Known rows, with every way that one mark hangs from another:
(guka (miru vulud) zubep): [ 0.67  0.09 -2.73  2.21  3.26 -1.72  1.80 -2.32 -0.37  2.36  1.09 -1.37
 -0.30 -4.46  2.17  3.29 -3.77 -3.00  0.40 -0.58 -1.09 -0.29  0.20 -2.35]
(vazu (zubep (guka miru romo))): [-1.58 -0.22 -2.32  1.98 -0.35 -1.47  0.34 -2.49 -1.47  1.90  3.50 -3.20
 -0.55 -2.11  1.52  1.80 -4.17 -3.26  1.76  0.76 -1.02  1.49 -1.96 -3.46]
(romo (pabo tila)): [-1.56  4.30 -0.03  2.73 -1.16 -1.10  1.56 -1.51 -1.29  3.00  1.30 -1.63
  0.04 -4.96  0.36  0.79 -2.99  0.66  0.30 -0.22 -0.99  0.44 -0.41 -0.77]
(pabo (miru vulud) vepi): [ 1.94  2.80  0.78  2.62  1.91  0.10  2.25 -1.53  4.08  1.27  1.63  2.24
  1.98 -1.51  1.08  1.94 -2.56  0.01  1.13  1.22  0.00  0.20 -0.72  0.85]
(pabo miru tila vepi): [-0.63  4.35  0.49  2.58  0.78 -0.61  1.30 -1.36  1.95 -0.49  0.25  1.95
  1.38 -1.90 -0.36  2.03 -4.73  2.20  1.91  3.55 -0.74  2.31 -0.42  1.58]
(vepi (vazu (zubep (guka romo)))): [-1.42  1.21 -2.23  2.06 -3.51 -1.65  0.57  0.01 -2.08  1.68  4.63 -2.05
 -0.66 -1.42  2.57 -0.82 -3.15 -3.16  2.65  1.85 -1.96  0.72 -1.74 -2.70]
(romo (pabo (miru vulud) tila)): [-1.31  3.33  0.78  2.89  0.24 -0.07  2.75 -1.24  0.99  2.29  1.07 -0.23
  0.73 -3.92 -0.24  2.52 -3.07  1.00 -0.73 -0.23 -0.29 -0.87 -0.32  0.34]
(dibe pabo): [-0.14  3.81 -0.52  2.04 -1.38 -0.99 -0.36 -1.25 -1.30  4.94  1.57 -0.92
  1.59 -3.43  2.76  2.78 -0.52 -1.55 -0.26  0.62 -1.47 -0.31 -1.71 -0.57]
(vepi (vazu (zubep (guka miru romo tila)))): [-2.68  0.17 -2.93  2.30 -0.87 -0.62 -1.42 -0.56 -3.41  0.28  2.68 -2.70
 -0.87 -0.32  2.79  0.94 -4.65 -6.05  3.25  3.63 -2.48  2.26 -1.15 -1.38]
(miru vulud): [ 2.01  2.82  0.12  1.18  0.00 -1.53  1.49 -1.44  2.03  3.95  4.02 -0.26
  1.38 -3.63  2.26  1.77 -1.03 -2.42  0.80 -1.35 -0.44 -0.48 -0.11 -1.60]
(zubep (guka (miru vulud) (romo pabo) tila)): [-0.83  1.21  0.55  2.45  1.19  2.04  1.04 -2.84 -0.28  3.51  1.41 -3.05
 -0.20 -2.31  1.03  1.53 -3.36 -3.37  1.61 -1.12  0.07  1.22 -0.55 -0.86]
(romo pabo): [-0.64  3.46 -1.19  2.44 -1.02 -0.37  2.15 -2.11 -0.60  4.25  2.46 -1.23
  0.60 -4.63  1.58  0.34 -1.32 -0.56 -0.10 -1.35 -0.58 -0.95 -1.77 -1.39]
(zubep guka): [ 0.95  3.77  0.34 -0.11 -2.61 -1.45  0.97 -2.69  2.24  1.87  3.63 -0.82
  1.51 -3.27  1.56  0.34 -1.91 -0.82  2.37 -0.11  0.01  0.56 -1.98 -1.39]
(vepi (vazu (zubep (guka (romo pabo))))): [-2.67  1.15 -2.41  3.70 -3.77 -0.48  1.53 -0.20 -3.02  2.71  3.56 -3.12
 -1.39 -2.44  2.13 -1.70 -3.02 -2.15  1.21  0.68 -1.79 -0.36 -2.61 -2.43]
(pabo romo tila (vepi (vazu zubep))): [-2.39  1.84 -1.12  4.42 -1.58 -3.01  0.92  2.03 -2.73 -2.10  2.15 -0.20
 -1.41 -3.12  1.88 -0.58 -4.76 -0.29  2.67  4.21 -3.02  1.52  0.31 -0.55]
(pabo miru): [-0.57  3.19 -1.39  0.85 -0.30 -0.78  2.12 -2.21  1.13  1.86  3.14  1.17
  1.85 -2.42  1.08  2.63 -2.20 -0.65  0.71  1.44 -0.57 -0.20 -1.76 -0.65]
(vepi (vazu (zubep (guka tila)))): [-1.10  2.89 -1.46  0.91 -3.06 -1.83 -1.97  0.04 -1.80 -0.25  3.39 -1.33
  0.62 -1.35  3.08 -0.20 -2.55 -4.19  2.78  3.01 -2.38  0.42 -1.49 -0.61]
(dibe (pabo tila (vepi vazu))): [-0.81  4.92  0.24  4.80 -1.68 -1.08 -1.40  1.08 -1.64  1.30 -1.15  0.50
  0.37 -2.26  2.87  1.33 -3.46 -0.23  1.89  4.72 -2.57  2.38 -0.48  2.79]
(zubep (guka romo tila)): [-0.47  3.54  0.65 -0.34 -1.13  0.56  0.17 -1.97 -0.25  2.67  3.71 -1.44
  1.07 -1.21  1.07  0.19 -2.92 -2.21  3.43  0.59 -0.61  2.10 -0.18 -1.53]
(dibe (pabo romo tila) vazu): [-3.23  4.23 -0.18  1.83 -1.75 -0.75 -0.68  2.39 -5.17  2.20  1.16 -1.03
 -0.43 -3.72  1.73  2.51 -2.13  0.01  1.13  1.91 -3.22  0.23  0.80  0.26]
(vazu (zubep (guka romo))): [-0.89  1.43 -1.12  1.25 -2.04 -1.35  0.71 -1.48 -1.26  2.76  4.70 -2.61
  0.06 -2.07  1.33  0.03 -2.95 -2.00  1.65 -0.19 -1.08  0.54 -1.61 -3.69]
(pabo (miru (vulud tila)) romo vepi): [-0.16  1.72  2.04  2.02  1.48 -0.58  4.64  0.14  3.48 -0.93  3.79  3.14
  1.40 -3.09  0.25  2.01 -3.09  2.96  2.33  1.50 -0.78  0.30  0.29  0.49]

Rows:
[-1.51  3.31  0.01  3.70 -1.66 -1.74  1.97  1.06 -0.90 -1.74  1.72  1.07
 -0.81 -3.21  1.86 -0.53 -4.61  0.73  3.88  4.11 -2.01  2.54  0.69  0.70]
(pabo romo tila (vepi vazu))
[-3.98  1.95 -1.26  1.37 -2.94 -0.11 -0.62  1.63 -3.56  0.25  1.75 -1.17
  0.26 -1.95  1.47  2.77 -1.54 -0.27  0.06  2.43 -2.78 -2.20 -2.68 -0.41]
(dibe (pabo miru romo) (vazu (zubep guka)))
[-2.32  3.56  1.53  3.60 -0.74  1.90  2.84 -2.13  1.24  0.35 -0.27 -0.43
  0.01 -1.64 -1.73  0.00 -5.91  3.93  2.24  1.94  0.14  2.33 -1.40  1.08]
(zubep (guka (romo (pabo miru tila vepi))))
[-2.86  4.06 -0.43  2.65 -0.64 -0.23  2.60 -1.69 -0.45  1.73  0.62 -0.23
  0.81 -3.83 -0.51  2.07 -3.53  1.64 -0.19  1.22 -0.82 -0.15 -1.17  0.31]
(romo (pabo miru tila))
[-2.41  0.52 -2.98  4.75  5.03  2.09  1.44 -2.00 -4.25  2.29 -1.87 -2.09
 -1.51 -2.61  0.84  0.51 -6.32 -0.94  1.47  1.25 -1.75  2.10  0.18 -0.61]
(guka miru (romo (pabo vepi)) tila zubep)
[-2.97  1.06 -1.17  3.64  2.24  0.89  4.19 -0.68 -2.08  2.90  0.18 -1.45
 -1.06 -3.78 -0.96  2.11 -5.45  1.70 -0.55 -0.64 -1.10 -0.48  1.05 -1.73]
(guka (romo (pabo (miru vulud) tila)) zubep)
[-2.40  2.50 -0.33  1.87 -1.88  1.78  3.85 -2.90  0.52  2.77  2.30 -1.12
  0.61 -2.13 -0.27  0.67 -3.21  1.16  0.99 -0.13  0.38 -0.11 -2.72 -1.27]
(zubep (guka (romo (pabo miru))))
[-3.01  2.67 -3.11  2.15 -0.57 -0.23 -2.12  1.68 -4.64  2.91  1.00 -0.44
  0.97 -0.97  2.29  4.05 -0.94 -2.21 -1.38  2.51 -3.54 -2.14 -2.11  0.20]
(dibe (pabo miru) (vazu zubep))
[-0.26  1.23 -0.68  3.68  0.42 -1.99  1.56  1.82  1.73 -1.34  3.29  2.59
  1.09 -1.06  1.86  1.54 -3.26 -0.64  1.70  3.72 -2.75  0.10 -0.71  1.12]
(pabo (miru (vulud tila)) (vepi (vazu zubep)))
[-1.88  1.89 -1.78  1.55 -2.55 -0.76 -1.08  0.37 -3.10  1.16  4.03 -2.02
 -0.28 -0.39  2.67 -0.63 -3.37 -4.42  3.19  2.71 -2.49  1.37 -0.92 -1.59]
(vepi (vazu (zubep (guka romo tila))))
[-0.03 -0.77 -1.12  2.28  0.54 -1.19  0.65 -1.96  0.10  2.57  3.62 -3.22
 -0.56 -2.14  1.93  2.17 -3.53 -4.10  1.08 -0.72 -0.52  0.74 -1.11 -3.49]
(vazu (zubep (guka (miru vulud) romo)))
[-1.69  3.37  0.59  1.14 -1.35  1.80  1.14 -2.32 -1.36  3.72  2.31 -2.40
  0.31 -2.26  0.59 -0.79 -2.69 -0.98  2.03 -0.78 -0.33  0.97 -1.07 -1.25]
(zubep (guka (romo pabo) tila))
[-0.21  0.48  0.45  4.81  3.36  1.00  3.38 -1.32  0.76  3.01  1.80 -0.36
 -0.45 -3.21  0.75  1.52 -4.24  0.11  1.70 -0.35 -0.90  2.01  0.11 -0.25]
(guka (miru (vulud tila)) (romo (pabo vepi)))
[ 0.93  1.85 -0.48  1.29  2.76 -0.61 -0.47 -2.17  0.31  2.64  2.01 -0.74
  1.10 -2.51  2.51  3.51 -2.51 -5.14  1.45  0.30 -0.95  1.09  0.52 -0.40]
(guka (miru vulud) tila)
[-2.22  3.03 -1.70  5.89 -1.34 -1.77  0.03  1.12 -2.81  0.13  0.25 -1.09
 -1.25 -3.18  1.71 -1.18 -4.42 -0.13  0.81  2.94 -2.88  0.70 -1.00  0.56]
(romo (pabo tila (vepi (vazu zubep))))
[-3.43  3.42  0.22  4.75 -1.72 -0.20  1.40  1.60 -1.59 -1.42 -0.91  1.54
  0.09 -2.15  1.63  2.38 -4.33  1.79  1.89  5.94 -2.36  1.50 -0.85  2.99]
(dibe (pabo miru romo tila (vepi vazu)))
[-0.41  3.66  1.61  4.41  1.44  0.72  2.68 -1.04  2.31  0.96 -0.87  0.93
  0.68 -2.92 -0.50  1.53 -4.04  2.36  0.01  0.65 -0.23  0.31 -0.29  1.74]
(romo (pabo (miru vulud) tila vepi))
[-1.94  2.96 -2.42  3.80  0.68  0.44 -2.32  1.74 -3.47  1.65 -0.33  0.55
  1.05 -0.03  1.86  2.81 -1.98 -0.74 -0.48  3.54 -3.47 -0.98 -1.97  1.81]
(dibe (pabo miru vepi) (vazu zubep))
[-0.78  0.87 -2.02  1.61 -0.91 -2.51 -0.55 -2.88 -0.10  0.54  2.79 -2.56
  0.14 -3.02  1.97  2.09 -3.20 -3.17  1.03  0.92 -0.90  0.48 -2.72 -2.33]
(vazu (zubep (guka miru)))
[-0.70  2.43  2.16  3.00  1.34 -0.46  3.32 -0.08  2.48 -1.22  1.47  1.74
  0.41 -2.93 -0.33  2.15 -4.45  2.35  1.82  2.24 -0.38  1.12  0.90  0.62]
(pabo (miru vulud) romo tila vepi)
[-1.98  3.25 -0.29  4.88 -3.24 -1.36 -0.17  0.19 -0.90 -1.06  0.07 -1.66
 -1.10 -2.84  1.20 -1.88 -4.73  0.75  1.88  2.78 -1.83  0.91 -2.05  1.00]
(romo (pabo tila (vepi (vazu (zubep guka)))))
[-0.97  0.62  1.14  2.46  0.26  0.34  3.22 -2.48  1.31  2.79  3.15 -2.17
 -0.23 -3.86  0.53  1.67 -3.67 -0.43  1.82 -1.66 -0.16  1.11 -0.81 -1.44]
(zubep (guka (miru (vulud tila)) (romo pabo)))
[ 0.32  3.00  0.40  2.31  0.05  0.19  0.80 -0.93  1.11  4.12  1.18  0.37
  2.16 -2.44  2.27  4.78 -0.64 -1.31 -1.18  0.46 -0.89 -1.41 -1.54  0.51]
(dibe (pabo (miru vulud)))
[-1.55  2.26  0.03  3.57 -0.08  1.38 -0.21 -1.17 -2.04  1.98  1.27 -2.58
 -0.25 -1.14  0.54 -1.84 -3.78 -0.43  1.59  0.48 -1.18  1.00 -1.44 -0.91]
(vazu (zubep (guka (romo (pabo vepi)) tila)))
